Each row was made from one walk, in order. Every step used is in the known rows, and no mark comes twice. Write each row's walk.
Known rows
kaveno-vute-pomo: [-1.63 -2.83  4.42 -4.76 -1.29  2.42 -1.53  5.04  2.53  1.09 -0.23 -2.71
  1.45  1.23  1.38  4.57  0.86  1.91  1.72  0.69]
kaveno-suba-galugi: [ 0.60 -2.21  1.93 -2.84  1.34  0.92 -2.13  1.12  3.95  1.40 -0.35  0.50
 -1.21  0.08 -0.86  2.97  0.27  1.49  1.71  3.30]
kaveno-suba: [ 0.59 -1.87  2.13 -3.72  0.85  0.71 -1.64  2.38  3.46  0.72  0.49  0.58
 -0.53 -0.60  0.56  4.01  0.57  1.18  1.79  3.40]
suba-vizon-galugi-vute-pomo: [ 3.07  0.72  3.37 -3.38 -0.01  1.17 -2.53  3.29  5.03  1.89 -1.89 -0.07
  2.53  3.74  1.25  3.71 -1.48  1.12  2.70  1.40]
galugi-vute-vizon: [ 1.19  0.57  3.26  1.25 -0.69 -0.83 -0.60  2.39  1.36 -0.37  2.43  2.11
 -0.89  0.93  3.10  2.91  0.40  3.80  2.29  0.39]
galugi-vute: [ 2.21  1.03  2.61 -1.30 -0.88 -0.53 -0.68  1.88  3.36  0.39  1.36  0.98
 -1.30  2.42  3.59  2.91  1.14  1.73  2.65  0.24]
kaveno-vute: [-0.40 -1.53  3.67 -4.15 -0.48  1.75 -1.91  4.55  1.67  1.10  1.55 -1.25
  1.32  1.08  1.25  3.18  1.75  1.71  1.91  0.96]
kaveno-vute-suba: [-1.12 -2.05  1.67 -3.81 -1.82  1.86 -0.43  4.60 -0.52  1.72  1.13  0.17
  2.20  1.44  1.68  2.89  1.39  2.05  0.85  1.22]
galugi-vute-suba-pomo-vizon: [ 1.87  1.43 -0.50 -0.65 -1.46 -1.14  0.02  2.78  3.00  2.22  0.91  2.45
 -0.57  1.44  3.85  2.38  0.83  3.41  1.16 -0.11]
vizon-galugi-vute: [ 2.94  1.32  1.91 -3.28 -0.03 -0.13 -1.22  3.16  3.50  1.81  0.89  0.56
  0.28  3.55  2.50  2.26 -0.28  2.43  3.05  1.50]
kaveno-suba-galugi-vute-pomo: [ 1.15 -1.55  2.87 -1.71 -0.18  0.44 -0.75  0.01  5.36  0.72 -1.64  0.04
 -2.20  1.17  0.90  3.66 -0.94  1.60  1.68  2.65]
vizon-galugi-vute-suba-pomo: [ 0.48  1.99 -1.68 -2.12 -1.24 -1.11 -0.74  3.17  0.73  3.28  0.74  1.49
  1.67  3.42  4.62  2.01 -1.59  3.92  1.49  2.25]
kaveno-vute-pomo-vizon: [ 0.46 -3.21  5.12 -5.23 -0.86  2.86 -1.36  5.76  4.92  1.34 -0.62 -2.19
  0.76  0.37 -0.58  4.25  1.87  1.88  1.75 -0.40]
suba-vute-pomo-vizon-galugi: [ 1.73 -2.01  2.99 -5.50 -1.18  3.00  0.37  5.63  6.04  3.30 -1.80 -2.87
  1.21  2.65 -0.37  2.95 -0.38  1.94  2.69 -0.14]
suba-pomo-vizon-galugi: [ 1.60  0.29  0.79 -4.70  1.32  0.20 -3.01  5.64  4.92  3.47  0.23 -0.38
  1.57  1.34  0.64  2.72  0.13  3.77  2.49  1.18]
vute-suba-pomo-vizon: [ 0.39 -0.55 -0.64 -2.31 -0.61 -0.14 -1.04  4.43  2.57  2.87  0.62  1.34
  0.57  0.59  2.13  2.96  1.11  3.24  1.04  0.33]
galugi-vute-suba-vizon: [ 2.94  1.17  1.20 -0.42 -1.25  0.00 -0.85  1.52  1.91  1.40  0.00  3.03
  1.59  2.68  2.58  2.61  0.26  0.38  1.41  0.80]
suba-vute-pomo: [-0.99 -2.20  2.76 -3.04 -2.22  2.13  0.64  3.58  3.64  1.59 -0.91 -2.98
  0.20  2.31  2.54  3.99 -0.01  1.24  2.40 -0.23]
pomo-vizon-galugi-vute-suba: [ 4.45  0.63  0.83 -3.35 -1.08  0.51  0.62  3.83  3.47  2.73  0.03  2.62
  0.48  2.91  1.14  1.47  0.39  2.69  2.10  0.63]

Which walk is each row?
[ 2.07 -0.31  0.47 -4.03  0.17  1.69 -2.36  4.43  1.53  3.15 -0.93  1.83
  4.42  3.03  0.04  2.66 -0.73  1.19  1.84  2.30]
vute-suba-vizon-galugi
[ 3.16  2.20  0.98 -3.07  0.68 -0.91 -2.00  3.99  5.36  2.93  0.64  0.59
  0.24  2.27  2.26  1.98 -0.19  3.68  2.58  0.84]
suba-pomo-vizon-galugi-vute
[ 1.47 -0.76  0.91 -2.10 -0.50  1.19 -2.00  3.21  1.45  1.85 -0.33  2.05
  2.72  1.70  0.92  3.27  0.63  0.43  1.32  1.23]
vute-suba-vizon
[ 1.69  0.48  0.66 -0.90 -2.17 -0.34  0.80  1.88  1.13  1.09  0.99  2.38
 -0.43  2.69  4.14  2.50  0.85  1.89  1.61  0.55]
galugi-vute-suba
[ 1.88  0.06  2.77 -3.85 -1.00  0.73 -0.84  3.60  4.41  1.79 -0.77 -0.77
  0.38  3.64  2.64  3.58 -1.10  2.51  2.87  1.15]
vizon-galugi-vute-pomo
[ 3.09 -0.91  3.74 -1.39 -0.84  0.81 -0.55  1.97  7.15  1.40 -1.70 -0.01
 -2.51  2.23  0.37  2.95  1.10  2.12  2.49 -1.14]
suba-galugi-vute-pomo-vizon
[-0.16  1.70 -1.22 -0.21 -1.99 -1.53 -0.25  1.84  0.68  1.87  1.35  1.86
  0.07  2.29  5.65  2.68 -0.23  3.30  1.13  1.09]
galugi-vute-suba-pomo
[ 1.17 -0.07 -1.19 -4.26  0.02  0.27 -1.60  5.66  2.70  4.14 -0.03  0.99
  2.34  1.70  1.16  2.35 -0.34  4.07  1.56  1.51]
vute-suba-pomo-vizon-galugi
[ 1.18 -0.38  3.29 -1.96 -1.71  0.18 -0.20  2.32  4.29  0.38 -0.29 -0.38
 -1.12  2.49  3.67  4.34  0.41  1.81  2.56 -0.08]
galugi-vute-pomo
[-0.12 -0.81  0.17 -5.40 -0.37  1.48 -1.82  6.61  1.33  4.30  0.43 -0.20
  3.79  1.33  0.38  1.90 -0.07  4.17  0.76  1.82]
kaveno-vute-suba-pomo-vizon-galugi
[ 1.64 -2.85  2.70 -6.33 -0.23  3.00  0.53  4.38  6.58  2.92 -2.17 -2.33
  0.85  0.82 -1.74  3.35 -1.20  1.50  2.04  2.60]
kaveno-suba-vute-pomo-vizon-galugi
[ 3.51 -0.82  2.50 -5.39  1.03  1.42 -1.90  5.55  5.37  2.61  0.09  0.08
  0.90  1.63 -0.89  2.52  1.07  2.42  2.98  0.78]
pomo-vizon-galugi
[ 4.15  1.19  2.36 -3.54  1.77  0.39 -2.79  1.70  4.50  1.69 -0.60  1.90
  1.97  1.55 -0.27  2.63 -1.61  0.50  2.14  4.41]
kaveno-suba-vizon-galugi-vute
[ 2.99 -0.17  3.15 -4.15  0.91  1.20 -2.35  2.10  5.45  1.67 -2.37  0.52
  2.15  1.72 -0.13  4.09 -2.35  0.60  2.02  4.08]
kaveno-suba-vizon-galugi-vute-pomo
[ 0.29 -0.97  2.71 -2.32  0.80  0.69 -2.22  5.26  1.18  1.56  1.43  0.81
  2.12  1.14  0.60  2.88 -0.77  4.56  2.58  1.84]
vute-vizon-galugi
[ 2.65  0.11  2.43 -4.43  1.47  1.44 -3.97  4.56  3.66  2.54 -0.71  0.26
  3.60  2.51 -0.61  3.02 -0.32  0.87  2.76  1.99]
suba-vizon-galugi
[ 0.83 -1.02  1.87 -5.21 -0.21  2.72 -2.68  5.50  0.17  3.27 -0.49  0.49
  5.91  2.45 -0.74  2.18 -0.43  1.32  1.13  2.72]
kaveno-vute-suba-vizon-galugi
[ 2.26  0.61  2.26 -0.41 -0.33 -0.29 -1.20  0.65  3.88  1.11  0.39  0.90
 -1.98  2.89  2.20  2.00  0.89  1.99  2.52  0.21]
suba-galugi-vute
[ 4.13  2.03  2.67 -2.86  0.80  0.40 -2.93  2.83  4.10  1.92 -0.27  1.42
  2.35  3.42  1.11  2.31 -0.71  0.95  2.90  1.79]
suba-vizon-galugi-vute
